What can hang from each mark:
q_219: q_72 q_539 q_943
q_814: q_303 q_446
q_303: q_40
q_40: q_539
q_348: q_430 q_820
q_149: q_539
q_72: q_430 q_664
q_455: q_539
q_939: q_539
q_430: q_72 q_348
q_58: q_149
q_664: q_72 q_884
q_539: q_40 q_430 q_455
q_92: q_446
q_943: q_219
q_446: q_92 q_664 q_814

Each row was made from one small tree. Brackets hold a mark, then the marks that hang from it, in the order of their numbers. Every link used is in the known rows. Write each row's tree.
(in the rows, 128 means zero)
Known rows:
(q_814 (q_446 (q_664 q_72 q_884))): [105 161 185  96  56 135 123 135 137 114 168 120  89 136 137 127 119  81
 108 128 160 141 103 155 127 126  91 137 121 141 127 126 140 118 109  82
 141 125 139 129  96]
(q_664 (q_72 q_430) q_884): [104 148 168 107 123 121 115 145  89  94 149 126  69 131 115 139 109 104
 116 110  90 119 101 155 161 123 100 107 119 132 165 116 145 103 115 139
 137 123 129 124 105]
(q_455 (q_539 q_40 q_430)): [ 90  85 104 159 182 154 126 115 158 109 133 101  88 125 119 129 104 122
 138 129  80 133 133 117 109 112 101 132 134 112 158 124 137 120 136 102
 154 135 164  93 136]
(q_72 q_430): [115 102 138 133 174 130 141 141  88 133 137 117 114 121 122 137 105 107
 124 106 102 134 121 120 146 129  98 121 134 127 156 121 140 132 136 164
 140 128 145 111 116]
(q_539 (q_430 q_72)): [129 119 133 149 188 135 144 142 132 134 136 110 112 124 113 130 105 116
 141 131  98 130 134 104 135 116  98 149 122 124 150 122 150 121 171 146
 147 141 171 114 139]
(q_430 (q_72 (q_664 q_884)) q_348): [133  88 177 115 214 120 154 140  57 140 134 113 116 147 112 136  93 117
 141 119  48 112 112 121 185 124  93 126 122 135 154 111 152 114 162 154
 117 136 139 109 105]
(q_814 q_303): [124 114 134 150 113 142 146 125 108 128 159  99 121 113 108 124 126  95
 116 146 137 162 122 127 137 131  88 153 144 132 156 150 135 115 121 134
 146 129 147 117 103]
(q_943 (q_219 q_72)): [143 147 135 109 135 121 124 135 116 145 128 132 110 128 120 137 121 124
 110 103 126 128 108 121 144  90  85 141 119 118 147 116 128  93 140 166
 162 130 177 126 128]
(q_943 (q_219 (q_72 q_664) (q_539 q_455))): [131 136 126  95 143 118 109 116 122 137 116 148 111 133 115 147 113 132
 116 107 108 131 103 119 166  81  80 134 121 104 154 105 120  77 134 161
 162 130 190 118 137]
(q_219 (q_539 q_455)): [114 107 102 122 145 130 110 115 149 138 132 135 125 125 108 123 106 114
 139 127 112 145 125 124 147 107  92 131 142 105 162 124 126 124 119 125
 153 132 165 106 126]
(q_446 q_92 q_814): [142 124 149 151  91 133 132 118 113 113 156 138 129 147 133 112  90  99
 110 131 149 190 141 139 129 141  76 131 139 118 137 155 139 110 127 136
 156 133 132 103 118]
(q_92 (q_446 q_664 (q_814 q_303))): [117 141 195 131  41 135 138 127 138 121 172 114 116 133 130 118  98  83
 100 118 161 204 116 153 122 161  72 135 141 123 118 143 127 101 104  98
 152 132 123 111 107]
(q_58 (q_149 (q_539 (q_430 (q_348 q_820))))): [123 130 126 140 191 146 136 131 130 116 144 122  91 109  92 130 131 123
 123 137 136 114 129 122 134 113  93 100 141 126 156 151 133 171 144 135
 147 128 141 106 132]
(q_430 q_348): [129  95 148 141 191 127 143 138  88 155 144 104 128 132 119 115 104 104
 138 118  93 118 126 123 144 125 100 139 133 124 156 129 146 121 139 144
 135 133 136 110 112]
(q_455 (q_539 q_430)): [106  97 113 159 178 151 144 122 137 109 138  96  92 126 115 123 104 120
 130 131  88 131 138 116 105 116 105 147 135 114 162 130 148 110 150 115
 152 134 168 101 146]
(q_58 (q_149 (q_539 q_40))): [113 134 106 128 157 151 121 124 159 112 144 137  80 103  85 136 133 124
 116 130 147 128 120 130 130 105  89  81 146 130 154 154 116 186 119 124
 156 123 133 107 116]
(q_92 (q_446 (q_814 (q_303 q_40)))): [116 130 161 150  63 140 138 122 125 115 171 116 123 124 117 116 102  88
 104 135 161 202 119 146 136 156  69 139 151 119 139 145 131  90 106 120
 155 132 127 109 107]
(q_664 q_72): [126 142 141 132 138 134 128 137 105 119 145 113  85 126 102 129 112  97
 121 117 105 119 118 141 134 121 102 125 128 128 160 134 142 110 115 149
 151 124 142 128 112]
(q_430 (q_72 (q_664 q_884)) (q_348 q_820)): [135  74 187 120 238 117 156 143  34 150 131 103 127 155 122 135  99 116
 153 125  33 100 117 121 197 135  92 121 119 138 150 110 154 120 160 159
 110 137 139 102 106]
(q_814 q_303 (q_446 q_664)): [111 132 177 121  41 145 144 120 124 120 177  97 119 122 133 125 130  69
  99 149 188 179 108 140 128 140  79 167 141 140 125 143 135 120 111  87
 139 128 147 121  81]
(q_664 q_72 q_884): [110 164 159 111 106 127 112 142 116 101 155 127  68 132 109 129 115 105
 120 124 101 117 106 159 148 116 101 114 117 134 163 128 142  98 109 121
 144 124 130 130 111]
(q_348 q_820): [127 103 139 148 183 134 139 141  94 158 141 104 127 134 129 122 122 107
 147 133  96 116 136 125 144 135  99 123 126 133 146 137 139 134 125 145
 139 131 147 110 125]
(q_219 q_72 q_539): [152 113 130 117 168 134 120 129 151 143 119 136 119 129 127 127 129 120
 119 112  98 150 112 106 154 104  85 131 119 101 161 110 132  85 136 157
 160 129 180 111 136]
(q_943 q_219): [128 140 127 110 121 121 127 134 121 150 140 126 111 125 116 132 110 117
 121 111 142 122 121 130 136 100  91 144 129 125 144 128 127 116 136 153
 154 131 173 124 121]
(q_348 (q_430 (q_72 q_664)) q_820): [156  63 170 136 244 121 144 142  29 143 129 101 126 148 132 143 111 111
 172 125  52 106 135 108 183 151  90 104 123 138 143 120 144 150 141 166
 121 136 149  97 112]
(q_219 (q_72 (q_430 q_348)) q_943): [143 136 160 120 210 122 152 138  72 130 116 125 115 139 128 145 112 122
 112  89  64 128  93 104 161 104  74 125 119 103 164  89 133  85 145 197
 157 128 150 114 110]
(q_539 q_40 (q_430 (q_348 q_820)) q_455): [ 74  89 111 170 219 128  96 113 121 133 128 115 126 131 118 131  97 116
 169 135  64 118 123 118 153 103  96 122 131 107 153 112 129 130 125 104
 149 145 139  91 127]
(q_40 (q_539 q_430 q_455)): [ 96 122  84 158 175 146 145 127 124 111 140 129 127 114  75 140 110 126
 126 131 122 127 129 142 118 114 104 144 137 122 173 128 142 127 147 100
 160 135 158 108 150]
(q_943 (q_219 q_72 q_539)): [147 133 130  94 134 118 115 128 138 150 121 139 116 130 125 135 120 125
 113 101 129 134 109 116 155  89  80 144 121 105 150 108 124  87 141 166
 161 130 196 119 129]
(q_446 q_92 q_664 (q_814 (q_303 q_40))): [119 134 214 149  25 135 142 109 101  94 174 121 133 132 134 123  94  83
  95 137 203 217 122 162 123 168  60 145 154 126 126 171 129  93 112 101
 146 133 123 103  91]
(q_92 (q_446 q_664)): [116 147 181 123  87 136 146 141 157 142 158 121 109 130 129 125  99  88
 112 106 143 167 114 146 114 148  88 126 128 129 120 128 128 120 110  91
 149 131 126 119 124]
(q_149 (q_539 q_40 q_430)): [104 124 104 135 197 151 106 121 185 120 137 126  91 125 101 132 121 125
 144 130 123 130 127 118 120  83  99 115 128 116 166 136 129 169 130 106
 165 130 156 105 147]
(q_539 q_40 (q_430 q_72 q_348) q_455): [ 85  86 112 156 218 124 104 115 121 127 123 119 125 130 103 136  86 119
 163 127  59 127 117 111 160  97  92 129 136 108 153 104 132 140 144 112
 147 148 146  93 114]
(q_539 q_40 (q_430 q_348) q_455): [ 73  99 105 166 203 130  95 111 137 125 131 121 120 125 111 131  94 117
 160 131  74 126 119 118 144  96  97 127 133 106 157 112 128 127 127 101
 154 144 139  95 126]
(q_149 (q_539 q_430)): [120 136 114 135 192 149 124 129 164 119 142 120  94 126  97 126 121 124
 136 132 131 128 132 117 116  87 104 130 129 117 170 142 140 158 144 119
 162 129 160 113 157]
(q_939 (q_539 (q_430 (q_72 q_664)) q_455)): [111  88 104 142 183 145 137 110 128 101 127 110  88 131  95 137  92 125
 135 131  64 133 130 115 135  92  93 142 143 108 176 125 138 122 146 116
 151 136 171  99 146]
(q_58 (q_149 q_539)): [125 142 113 128 154 150 134 129 145 112 147 133  83 103  82 132 134 123
 110 132 153 126 123 129 127 108  92  91 147 131 157 159 124 179 129 132
 154 122 136 113 123]
(q_149 q_539): [126 130 114 122 176 147 125 128 149 126 143 124  98 128  93 125 123 120
 130 126 134 131 126 127 121  91 101 119 137 123 170 147 134 171 126 121
 160 123 148 115 138]
(q_72 (q_430 q_348) (q_664 q_884)): [ 98  98 182 116 205 123 143 137  50 117 136 126  97 137 129 151  98 118
 129 112  51 114 105 129 184 128  98 104 113 134 162 107 145  92 140 160
 118 127 126 108 124]

Write each row's tree:
[128 130 122 104 130 119 116 127 154 151 132 131 115 125 124 131 108 121
 129 113 142 126 126 119 142  97  88 154 125 109 148 115 128 101 149 151
 154 135 200 116 135]  (q_943 (q_219 (q_539 q_430)))
[141 117 156 158  65 136 139 109 100 104 166 125 135 141 129 113  98  90
 101 145 163 211 136 140 136 150  67 147 149 120 140 163 138 102 122 133
 153 133 132 101 104]  (q_446 q_92 (q_814 q_303))
[ 93 122  88 126 177 145  94 109 160 115 135 136  98 128  84 133 115 125
 142 127 118 135 116 133 130  75  96 101 146 114 171 139 117 187 102  95
 168 127 135 104 127]  (q_149 (q_539 q_40 q_455))
[127 114 151 167  65 143 148 106  88  90 169 127 144 128 112 120 101  94
  96 151 189 211 132 153 137 158  62 151 161 122 153 168 138  92 123 125
 153 132 133  98  99]  (q_446 q_92 (q_814 (q_303 (q_40 q_539))))
[100  62 120 153 213 144 136 118 127 116 127  93 100 134 117 128  93 121
 143 122  59 127 130 111 128 116  97 138 137 110 157 113 145 126 155 113
 142 140 164  87 120]  (q_455 (q_539 q_40 (q_430 q_72 q_348)))
[ 93  63 119 163 214 147 129 116 127 121 131  90 102 135 127 124 101 119
 147 127  63 121 134 116 123 120 101 134 134 110 158 119 143 120 141 108
 143 137 159  85 129]  (q_455 (q_539 q_40 (q_430 (q_348 q_820))))
[151  70 176 128 233 119 139 144  33 137 133 106 121 149 135 143 112 114
 172 127  50 106 131 114 188 149  89 100 119 140 144 118 144 146 139 156
 119 135 145  97 111]  (q_348 (q_430 (q_72 (q_664 q_884))) q_820)
[138 136 142 106 147 117 126 137  97 141 124 132 111 127 124 144 116 123
 106  94 119 129 105 118 154  94  84 136 121 116 148 108 130  96 145 179
 158 129 177 122 123]  (q_943 (q_219 (q_72 q_430)))
[129 127 120 127 203 145 130 132 152 120 137 118  98 130  92 130 116 126
 138 129 121 129 130 112 126  88 100 132 131 119 168 136 143 168 156 127
 158 132 165 112 148]  (q_149 (q_539 (q_430 q_72)))
[ 92  70  95 150 189 144 113 103 148 110 129 109  95 129 107 129  92 119
 145 126  66 131 128 121 130  89  93 135 147  99 176 121 129 130 125  95
 153 137 157  87 132]  (q_939 (q_539 q_40 (q_430 q_348) q_455))
[111  73 176 135 243 126 155 135  26 137 127 109 116 139 132 149  98 111
 138 111  44 107 117 117 182 140  98 107 119 133 157 111 147 104 143 183
 118 128 135 102 125]  (q_72 (q_430 (q_348 q_820)) q_664)
[103 139  99 139 189 145 111 117 154 108 138 127  98 126  84 128 114 128
 140 136 123 131 126 122 121  76 103 127 138 110 175 140 134 164 134 105
 167 131 151 111 156]  (q_149 (q_539 q_430 q_455))
[ 84 121 105 162 148 150 146 122  95 107 150 126 132  96  70 140 115 119
 124 141 163 134 115 155 133 129  91 137 162 129 184 146 132 111 122 112
 154 129 143 110 116]  (q_303 (q_40 (q_539 q_455)))
[109  83 169 131 227 128 153 133  42 130 129 116 109 133 124 150  95 112
 130 107  54 115 114 117 174 131  99 111 121 131 160 112 145 101 144 180
 123 127 135 107 125]  (q_72 (q_430 q_348) q_664)
[ 99 100 101 161 207 139 149 129  94 122 138 117 140 123  82 136 107 123
 136 130 104 114 130 142 132 122 104 145 137 120 173 123 148 127 152 106
 149 137 153 100 144]  (q_40 (q_539 (q_430 (q_348 q_820)) q_455))
[ 95  76 113 151 201 152 135 115 140 106 126 102  87 131 114 139  97 126
 139 128  59 130 129 112 125 113  98 129 131 116 156 117 140 120 149 114
 148 137 169  92 132]  (q_455 (q_539 q_40 (q_430 (q_72 q_664))))
[ 98 108  96 158 195 140 148 127 105 117 140 122 135 119  77 136 105 124
 130 127 111 120 128 142 126 117 104 148 139 119 174 123 147 125 153 104
 153 136 153 103 144]  (q_40 (q_539 (q_430 q_348) q_455))
[ 70 120  89 165 175 138  90 111 164 117 131 131 108 118 107 137 101 120
 155 136  90 136 121 119 133  92  97 121 131 110 154 119 121 130 118  96
 164 142 146 101 136]  (q_539 q_40 q_430 q_455)
[115 130 198 135  50 133 127 122 109 112 169 104 116 127 126 120 108  94
 108 127 163 189 122 152 122 151  75 140 144 127 128 162 128 103 112 115
 147 133 134 111  94]  (q_446 q_664 (q_814 q_303))
[106 134 180 107 144 116 118 145  70 100 149 120  77 136 117 135 103 102
 120 107  79 112 100 155 169 125 100 111 120 129 167 112 150 100 121 142
 130 124 123 120  99]  (q_664 (q_72 (q_430 q_348)) q_884)
[ 80 125 106 171 159 151 145 123 105 102 150 124 130  94  74 141 114 121
 128 145 161 132 119 147 129 127  92 145 156 125 184 142 137 102 135 110
 156 133 151 109 129]  (q_303 (q_40 (q_539 q_430 q_455)))
[139 126 149 106 161 113 128 137  84 145 124 128 116 130 125 141 112 122
 109  91 111 124 104 118 159  96  84 139 122 114 150 105 133  93 149 181
 153 130 173 119 119]  (q_943 (q_219 (q_72 (q_430 q_348))))
[105 151 194 107  20 139 132 122 118 100 182 101  97 127 130 128 130  67
  94 148 180 171  97 157 138 138  79 159 135 142 131 138 139 107 102  79
 137 125 139 126  74]  (q_814 q_303 (q_446 (q_664 q_72 q_884)))
[123 143 176 115  63 140 144 126 142 127 164 127 120 142 148 124 108  75
 103 130 182 167 118 141 115 135  84 147 128 138 115 134 139 133 121  81
 143 129 140 119 105]  (q_814 (q_446 q_92 q_664))
[102 114  94 150 194 144 154 127 107 108 133 129 125 120  69 150 104 131
 128 130 101 125 125 137 135 115 101 140 135 127 171 120 145 127 160 112
 154 136 163 106 147]  (q_40 (q_539 (q_430 (q_72 q_664)) q_455))
[108  82 105 150 185 142 131 110 127 110 133 104  98 130 103 123  93 118
 138 128  74 129 132 120 126  94  96 150 148 101 180 127 140 120 139 108
 151 135 161  96 143]  (q_939 (q_539 (q_430 q_348) q_455))
[ 95 119 166 116 177 131 138 136  77 108 137 135  86 130 126 156 105 122
 123 117  67 124 106 130 173 124  98  98 111 139 159 114 138  96 132 155
 129 124 134 114 133]  (q_72 q_430 (q_664 q_884))
[100  88 189 120 222 121 144 138  34 125 134 119 105 143 136 150 101 118
 137 115  41 106 108 129 192 136  98  99 111 136 159 107 147  96 139 163
 113 127 126 104 124]  (q_72 (q_430 (q_348 q_820)) (q_664 q_884))
[ 86 119 109 166 167 148 150 124  97 103 146 122 132  97  70 143 111 122
 129 143 154 133 118 144 137 127  90 146 157 126 183 138 139 108 144 116
 153 135 155 108 122]  (q_303 (q_40 (q_539 (q_430 q_72) q_455)))
[106  96  94 150 164 147 128 110 146 104 134 110  90 125 101 127  98 120
 134 132  85 136 134 121 118  91  96 146 146 103 178 132 136 123 133 104
 158 134 166 100 149]  (q_939 (q_539 q_430 q_455))
[113 105 115 119 186 136  94 104 148 123 106 155 108 133 117 149 119 130
 131 117  61 148  97 110 175  87  81 102 117  99 163  99 115  81 111 138
 163 130 166 102 137]  (q_219 (q_72 q_664) (q_539 q_40 q_455))
[149  62 168 132 236 116 157 146  42 168 131  91 147 148 119 121  99 106
 153 117  58 108 128 114 178 138  92 137 134 129 147 116 155 145 163 165
 118 139 147 100  94]  (q_430 q_72 (q_348 q_820))
[ 92  71 114 160 202 148 129 115 139 115 132  95  96 130 122 125  98 119
 142 125  69 126 132 116 117 114 101 136 135 109 160 119 142 117 142 106
 147 137 159  88 129]  (q_455 (q_539 q_40 (q_430 q_348)))
[115 154 185 104  48 137 136 129 148 119 169 134 112 144 152 124 110  79
 103 133 180 166 112 151 123 133  84 141 122 140 116 131 139 127 118  66
 140 129 134 120 104]  (q_814 (q_446 q_92 (q_664 q_884)))
[113 131 104 132 199 141 117 120 143 109 133 125 101 130  79 132 109 129
 141 133 113 132 125 118 132  77  99 128 140 112 173 134 138 173 146 113
 163 134 157 109 147]  (q_149 (q_539 (q_430 q_72) q_455))
[109 155 200 116  44 130 126 136 153 119 169 130 103 140 136 118  94  94
 106 112 149 189 113 161 124 153  77 118 129 124 117 134 128 101 104  86
 150 132 117 113 117]  (q_92 (q_446 (q_664 q_884) q_814))
[119 172 213 108  64 125 135 136 130 103 158 138  88 146 135 134  95  88
 105 110 146 152 108 170 122 141  90 118 117 139 129 137 136 112 112  80
 139 127 117 122 113]  (q_446 q_92 (q_664 q_72 q_884))
[ 95  79  84 136 153 148 111 102 151 111 131 119  91 127 100 132  99 118
 135 123  81 140 123 132 128  90  90 120 153 107 173 132 118 145 102  94
 158 129 150  93 119]  (q_939 (q_539 q_40 q_455))
[143  63 178 130 252 120 163 140  29 159 126  96 135 152 118 135  96 112
 153 121  36 101 124 112 189 137  93 126 124 135 148 114 154 125 163 173
 113 137 145 102 106]  (q_430 (q_72 q_664) (q_348 q_820))
[133 155 149 101 137 122 123 133 111 133 128 141  96 132 122 147 121 131
 109 108 109 123 101 126 157  87  85 130 108 124 148 113 127  75 138 161
 157 128 172 128 136]  (q_943 (q_219 (q_72 (q_664 q_884))))
